What can hang from each mark
peba: sisob
lifatag: sisob vore vumi
dabug: vore
rakabe: fedefeg
kuron: difa fanin
fedefeg: gumur rakabe sisob
difa: kuron
vore: dabug lifatag sila
fanin: kuron sisob
sisob: fanin lifatag peba
sila: vore

Every row comes from one small tree of marks. The marks that hang from a mark follow it in brackets, in alphabetical order. Every link used is in the known rows. Which tree was each row made from?
(in the rows, 128 means zero)
Known rows
difa(kuron(fanin(sisob(lifatag(vore) peba)))): [119 114 133  95 108 117 143  95 143 144 134 135 129  87 123 146 130 116
 129 103 149 121 141 134 122 132 115 119 152 131 108 164 136 115]
dabug(vore(lifatag(sisob vumi))): [127 135 104 101 139 137 110 108 131 117 140 113 127 153 157 103 141 154
 152 103 116 119 125 115 109 130  98 110 127 137 174 126 132 134]
rakabe(fedefeg(sisob)): [138 141 138 119 128 110 114 110 124 123 120 120 103 146 110 120 124 133
  92 157 119 133 108 141 132 127 142 138 144 124 131 131 112 131]
lifatag(sisob vore): [127 123 105  87 146 138 127 127 122 125 140 129 107 153 121 112 123 131
 126 106 125 131 132 146  96 112 112 129 129 130 132 134 148 127]
fedefeg(gumur): [122 130 151 156 127 111 133 118 125 111 126 122 116 157 105 123 123 151
  89 138 121 128 124 133 113 107 154 138 124 121 123 142 112 129]
lifatag(sisob(peba) vore(dabug sila) vumi): [121 135 110 104 147 163 117 101 113 143 148 125 101 128 160  99 137 126
 127  99 123 172 128 134 116 135 118 127 119 141 150 104 188 148]
fedefeg(gumur sisob(fanin)): [125 133 146 168 125 109 122 139 109 127 132 127 120 141 100 116 124 157
 104 171 122 136 131 119 115  99 160 139 133  93 109 147 106 131]
dabug(vore(sila)): [124 134 142 149 127 118 120 161 125  92 133 122 125 167 147 109 118 143
 144 117 117 108 128 149 129 143 109 117 140 143 146 123 124 126]
peba(sisob(lifatag(vore))): [133 116 104 113 122 124 114 128 135 133 117 125 123 138 125 150 106 109
 115 129 129  93 126 136 112 141 127 127 128 131  91 127 116 121]
sisob(fanin(kuron) lifatag(vore(dabug) vumi)): [139 124  97 123 141 149 117 104 123 148 134 113 149 109 128 145 107 101
 176  93 131 119 142 144 149 133 115 139 108 137 117 106 155 116]
lifatag(sisob vore(sila) vumi): [125 122 111  91 155 156 117  85 107 134 155 120  96 149 147  97 137 141
 177  93 127 142 130 152  93 133  89 125 120 131 153 119 165 143]
rakabe(fedefeg): [138 137 142 127 128 113 122  92 140 115 117 122 104 152 118 134 128 125
  99 141 119 126 104 153 134 135 133 138 135 141 142 127 113 123]
lifatag(sisob): [132 125 133 109 131 138 139 157 126 116 128 138 119 151 116 118 130 142
 113 125 125 134 125 131 120 108 131 127 128 123 145 143 125 121]
lifatag(sisob(fanin(kuron(difa)) peba) vumi): [123 125 133 117 135 139 132 158 153 160 124 138 126 103 114 126 157 124
 128 154 126 131 143 109 121 125 120 133 125 121 163 140 128 123]
difa(kuron(fanin(sisob))): [121 113 165 120 117 115 163 142 133 111 139 135 118 112 118 146 147 148
 113  95 144 120 130 136 123 115 118 122 146 131 134 166 119 115]
sisob(lifatag peba): [132 133 139 122  98 124 122 100 152 141 104 140 156 131 123 141 105  94
 114 155 133 120 127 119 152 148 159 124 130 133 108 140 112 116]
rakabe(fedefeg(sisob(lifatag(vore)))): [143 135 100  97 125 116  98  67 122 142 120 113 112 129 110 118 102 110
 141 146 122 127 119 152 130 137 124 135 149 120 108 126 126 130]
peba(sisob(fanin(kuron(difa)) lifatag)): [134 111 125 157 121 115 133 227 150 132 103 137 136 101  99 162 120 115
 129 157 128  86 140 118 134 132 128 134 130 118 108 135  86 109]
vore(dabug lifatag sila): [131 141 149 176 148 132 149 195 101  70 134 129 124 150 158 123 121 146
 123  97 119 169 108 126 139 129 142 131 109 152 155  97 137 144]
sila(vore(dabug lifatag(sisob(fanin peba)))): [127 152 113 131 135 124 146 158 124 111 124 153 134 127 151 115 146 129
 104 132 117 150 119  96 135 131 118 132 114 133 149 107 136 132]
sisob(fanin lifatag(vore(dabug) vumi) peba): [133 134 102 127 115 150 101  44 139 165 126 123 153 113 148 142 114  84
 162 109 130 137 130 128 144 151 132 126 111 137 110 112 160 125]
fedefeg(rakabe sisob(lifatag)): [129 133 137 124  99 117 123 127 124 124 123 118 160 135 118 132 103 129
 161 131 138 120 132 142 152 122 156 117 138 106  81 133 100 128]
peba(sisob): [128 121 146 138 124 116 131 175 137 111 117 134 113 159 124 153 132 136
  62 145 125 101 114 122 116 131 148 130 124 134 117 133 100 122]
lifatag(sisob(fanin) vore vumi): [129 121 100  91 148 156 110  69 124 150 150 121 112 143 137 117 141 131
 178  97 128 131 131 144  92 124  94 126 113 123 144 129 156 129]
fanin(sisob): [127 112 155 128 134 126 154 164 122 109 132 132 126 143 113 135 138 143
  58 137 133 108 126 137 137 101 137 127 141 136 125 135 125 124]
difa(kuron): [130 135 159 127 118 118 147 107 139 107 128 133 132 154 125 140 119 137
 144  91 124 122 114 147 120 137 130 137 118 139 134 150 114 117]
kuron(difa fanin(sisob(lifatag(vore) peba))): [109 102 126 119 110 110 142 167 151 143 118 130 122  68 104 139 139 107
 111 122 146 115 158 112 117 115 109 109 163 125 115 155 129 123]
peba(sisob(fanin lifatag(vore(dabug) vumi))): [136 118  94 134 125 149 104  97 128 150 128 119 127 119 143 156 120 110
 150 102 127 111 122 129 128 141 121 125 109 128 102 110 138 124]
dabug(vore(lifatag(sisob(peba) vumi) sila)): [121 141 119 119 138 138 106 123 127 120 140 123 124 144 171  93 145 150
 152 131 118 138 125 113 114 151 103 109 133 140 176 118 139 144]
sila(vore(lifatag(sisob(peba) vumi))): [121 146 116  88 137 119 132  85 133 131 127 141 127 141 154 108 159 131
 122 138 125 127 120  97 111 149 100 126 113 133 160 119 128 139]
sisob(fanin(kuron)): [133 127 155 150 139 116 143 195 133 112 124 136 139 145 108 149 126 125
 107 152 130 110 134 136 139 123 139 145 121 134 133 131 110 108]
peba(sisob(fanin lifatag(vore))): [136 113 105 134 121 128 109 132 135 138 119 131 130 131 126 157 111 106
 142 135 130  94 128 136 116 143 122 128 125 123  89 128 113 116]

Which tree is each row?
[131 130 135 122 154 149 133 130 106 109 145 129 112 149 157 103 146 158
 172 114 126 158 115 121 110 136 109 121 112 132 177 117 133 148] => vore(lifatag(sisob vumi) sila)
[131 137 133 130 134 131 131 157 136 122 125 149 135 134 138 128 142 131
 111 161 124 153 119 101 117 126 142 126 121 128 155 137 117 129] => vore(lifatag(sisob(fanin peba)))
[132 128  98 122 146 153 130 156 113 122 145 131 112 135 130 121 123 130
 134  87 119 154 131 144 116 101 119 132 119 129 133 119 166 125] => lifatag(sisob(fanin) vore(dabug))
[127 150 124 137 140 109 153 152 116  82 123 134 135 152 149 123 133 134
 108 101 117 130 112 112 134 133 116 134 107 149 144  98 130 134] => sila(vore(dabug lifatag))
[130 112 138  96 129 133 141 132 139 162 122 130 152  97 110 142 134 112
  62 176 144  98 145 120 165 123 144 133 143 137 117 131 131 118] => fanin(kuron sisob(lifatag(vumi) peba))
[110 100 157 146 121 107 164 218 138 106 125 129 107  95 103 138 156 144
  95 110 142 113 145 116 116  97 109 111 155 125 144 159 112 121] => kuron(difa fanin(sisob))
[119 105 154 135 147 111 172 252 135 109 124 128 125 107  85 134 142 143
  57 142 131  96 148 131 133  90 125 138 150 138 136 136 117 120] => fanin(kuron(difa) sisob)
[123 132 123 132 151 148 122  91 104 113 150 108 107 150 159 116 125 131
 150  65 123 148 121 154 118 139 111 131 105 153 142  94 175 145] => lifatag(vore(dabug sila) vumi)
[129 147 102 105 148 135 144 114 112 109 135 132 122 139 157 107 151 144
 132  86 118 142 114 106 126 128  97 128 104 137 166 100 146 141] => sila(vore(dabug lifatag(sisob vumi)))
[126 141 110  91 145 124 138  93 121 116 133 134 123 150 149 106 154 145
 151 114 123 120 118 108 109 139  86 127 109 131 163 117 125 137] => sila(vore(lifatag(sisob vumi)))
[135 137 119 131 145 146 147 187 111  94 131 131 124 139 140 118 129 149
 102  97 117 169 113 110 130 100 144 129 113 138 161 115 139 135] => vore(dabug lifatag(sisob))
[130 130 134 110 123 152 117  85 144 161 131 140 127 132 138 124 153 125
 130 149 129 141 124 113 122 134 132 123 118 120 152 140 135 125] => lifatag(sisob(fanin peba) vumi)
[124 115 150 103 101 129 142  66 146 153 132 133 134  85 131 148 144 124
 138 106 150 121 133 121 138 138 120 115 143 129 127 165 126 118] => difa(kuron(fanin(sisob(lifatag(vumi) peba))))
[123 108 140 127 122 113 158 220 151 142 106 138 150  75  86 139 128 109
  66 176 137  98 155 115 157 109 141 133 159 132 115 140 115 117] => fanin(kuron(difa) sisob(lifatag peba))
[146 137 121 113 114 116 107  86 126 137 112 120 120 128 108 123 106 119
 133 158 123 126 112 141 150 135 138 132 148 116 115 132 107 126] => rakabe(fedefeg(sisob(lifatag)))
[130 127 138 153 110 113 134 184 163 148  98 143 163  92  98 150 113  88
 142 170 132 109 148 116 151 140 141 135 135 125 117 140 103 107] => sisob(fanin(kuron(difa)) lifatag peba)
[133 141 135 159 128 104 106  92 117 133 126 118  95 132  98 115 130 150
 102 183 115 144 114 139 122 113 150 146 146 100 120 136 105 134] => rakabe(fedefeg(gumur sisob(fanin)))
[118  95 138 137 108 113 157 196 140 122 116 129 123  76 100 141 140 128
 133 109 145 109 150 116 131 102 106 107 158 117 128 159 109 117] => kuron(difa fanin(sisob(lifatag)))
[126 123 152 164 138 109 150 224 145 110 117 133 136 125  97 145 131 125
 132 139 124 107 141 132 125 118 125 142 125 130 140 136 104 111] => sisob(fanin(kuron(difa)))
[123 151 107 103 139 131 138 105 124 123 128 138 127 130 162 108 154 133
 108 113 119 149 115  94 129 138 112 128 106 139 162 101 148 143] => sila(vore(dabug lifatag(sisob(peba) vumi)))
[124 139 133 153 139 114 122 167 120  78 135 120 129 167 161 108 122 149
 155 118 116 120 122 134 120 145 107 115 133 148 159 115 121 135] => dabug(vore(lifatag sila))
[137 131 141 137 112 121 128 154 152 149 107 145 166 109 108 154 110  87
 120 183 137 111 141 121 164 144 155 138 130 128 108 136 108 104] => sisob(fanin(kuron) lifatag peba)
[134 113 100 120 124 139  99  81 136 155 126 122 127 129 138 156 122 110
 162 122 132  93 126 133 111 151 112 125 114 125  99 122 122 122] => peba(sisob(fanin lifatag(vore vumi)))
[130 140 143 162 150 144 138 137 100  88 141 117 123 146 169 120 133 149
 144  83 121 168 105 122 136 138 130 128  97 153 167  92 145 150] => vore(dabug lifatag(vumi) sila)
[137 135 125 157 156 165 136 155  95 105 149 130 119 129 167 110 146 157
 174  90 121 183 113 117 132 124 115 125 102 133 178  98 152 147] => vore(dabug lifatag(sisob(fanin) vumi) sila)
[115 120 171 118 109 112 158 133 144 125 133 142 122 104 122 149 150 137
  84 120 145 127 132 124 127 124 132 123 149 134 131 168 120 116] => difa(kuron(fanin(sisob(peba))))
[132 132 139 137 150 136 144 186 105  90 138 139 115 150 146 105 133 156
 150 128 124 160 116 123 112 125 120 126 122 132 165 122 124 141] => vore(lifatag(sisob) sila)
[123 132 130 154 102 123 103  57 117 154 136 107 151 115 115 123 121 150
 194 143 136 130 136 136 137 114 154 123 129  82  80 135 105 137] => fedefeg(gumur rakabe sisob(fanin lifatag(vumi)))
[129 148 141 155 119 100 101  85 130 150 118 126 101 123 102 116 133 136
  70 212 115 150 115 124 127 122 164 145 151 103 116 139 109 136] => rakabe(fedefeg(gumur sisob(fanin peba)))
[141 116 126 152 110 127 121 154 140 133 111 140 137 131 122 162 116 115
 131 151 130  96 121 123 137 140 138 125 124 118  98 134  92 112] => peba(sisob(fanin lifatag))
[121 132 134 144 101 109 119 106 117 131 126 111 146 126 102 117 105 150
 146 148 134 130 137 138 137 105 170 126 142  88  71 140  99 136] => fedefeg(gumur rakabe sisob(lifatag))
[126 130 109  90 114 136 101  19 149 165 122 119 144 128 140 135 113  86
 151 124 135 117 131 131 124 160 129 123 120 138 110 128 145 127] => sisob(lifatag(vore vumi) peba)
[123 128 105  89 137 151 104  58 138 167 143 130 117 133 142 119 145 115
 143 131 128 139 133 129  98 136 111 126 118 126 141 131 159 130] => lifatag(sisob(fanin peba) vore vumi)
[128 135 113 119 122 151 109  57 126 151 130 120 138 119 156 123 108  93
 158  99 130 148 128 137 143 158 129 125 116 145 116 103 167 138] => sisob(lifatag(vore(dabug sila) vumi) peba)
[137 120 111 134 131 148 106  55 119 144 139 120 138 132 148 130 112 107
 240  98 134 122 131 154 124 158  93 123 113 127 117 115 143 128] => sisob(fanin lifatag(vore(sila) vumi))
[130 129 127 140 111 114 119 109 110 136 121 121 134 129  94 112 100 142
 123 161 126 129 135 120 129 106 163 133 139  92  93 149 106 131] => fedefeg(gumur sisob(lifatag))
[109 144 161 168 104 100 115 123 129 137 130 125 142 131 111 124 134 150
  94 191 130 145 136 124 126 110 186 132 141  92  82 140 102 139] => fedefeg(gumur rakabe sisob(fanin peba))
[124 131 112 113 144 146 120  69 119 123 144 104 117 152 148 128 126 124
 125  63 123 136 121 147 116 128 120 133 103 152 137 105 169 136] => lifatag(vore(dabug) vumi)
[122 107 135 112 126 125 148 166 152 158 113 128 148  73  98 136 139 112
  83 162 138  97 153 113 153 118 128 129 148 134 125 136 125 123] => fanin(kuron(difa) sisob(lifatag(vumi) peba))
[136 119 106 162 127 139 118 168 115 123 126 132 123 121 140 147 107 114
 148 114 126 121 125 140 133 142 125 129 122 128  95 105 133 126] => peba(sisob(fanin lifatag(vore(dabug sila))))
[118 140 141 162  91 107 107  98 131 154 121 125 161 108 107 126 115 133
 135 189 135 138 141 125 143 119 183 126 143  84  64 142  98 134] => fedefeg(gumur rakabe sisob(fanin lifatag peba))
[132 109 114 132 139 145 143 152 100 117 140 125 130 114 131 122 108 126
 120 101 134 127 135 154 150 111 119 126 141 139 104 108 162 133] => fanin(sisob(lifatag(vore(dabug sila))))
[129 135 116 133 119 136 120 116 125 131 122 131 141 120 143 125  95  92
 137 117 127 148 131 140 147 149 142 129 128 144 105 108 158 132] => sisob(lifatag(vore(dabug sila)) peba)
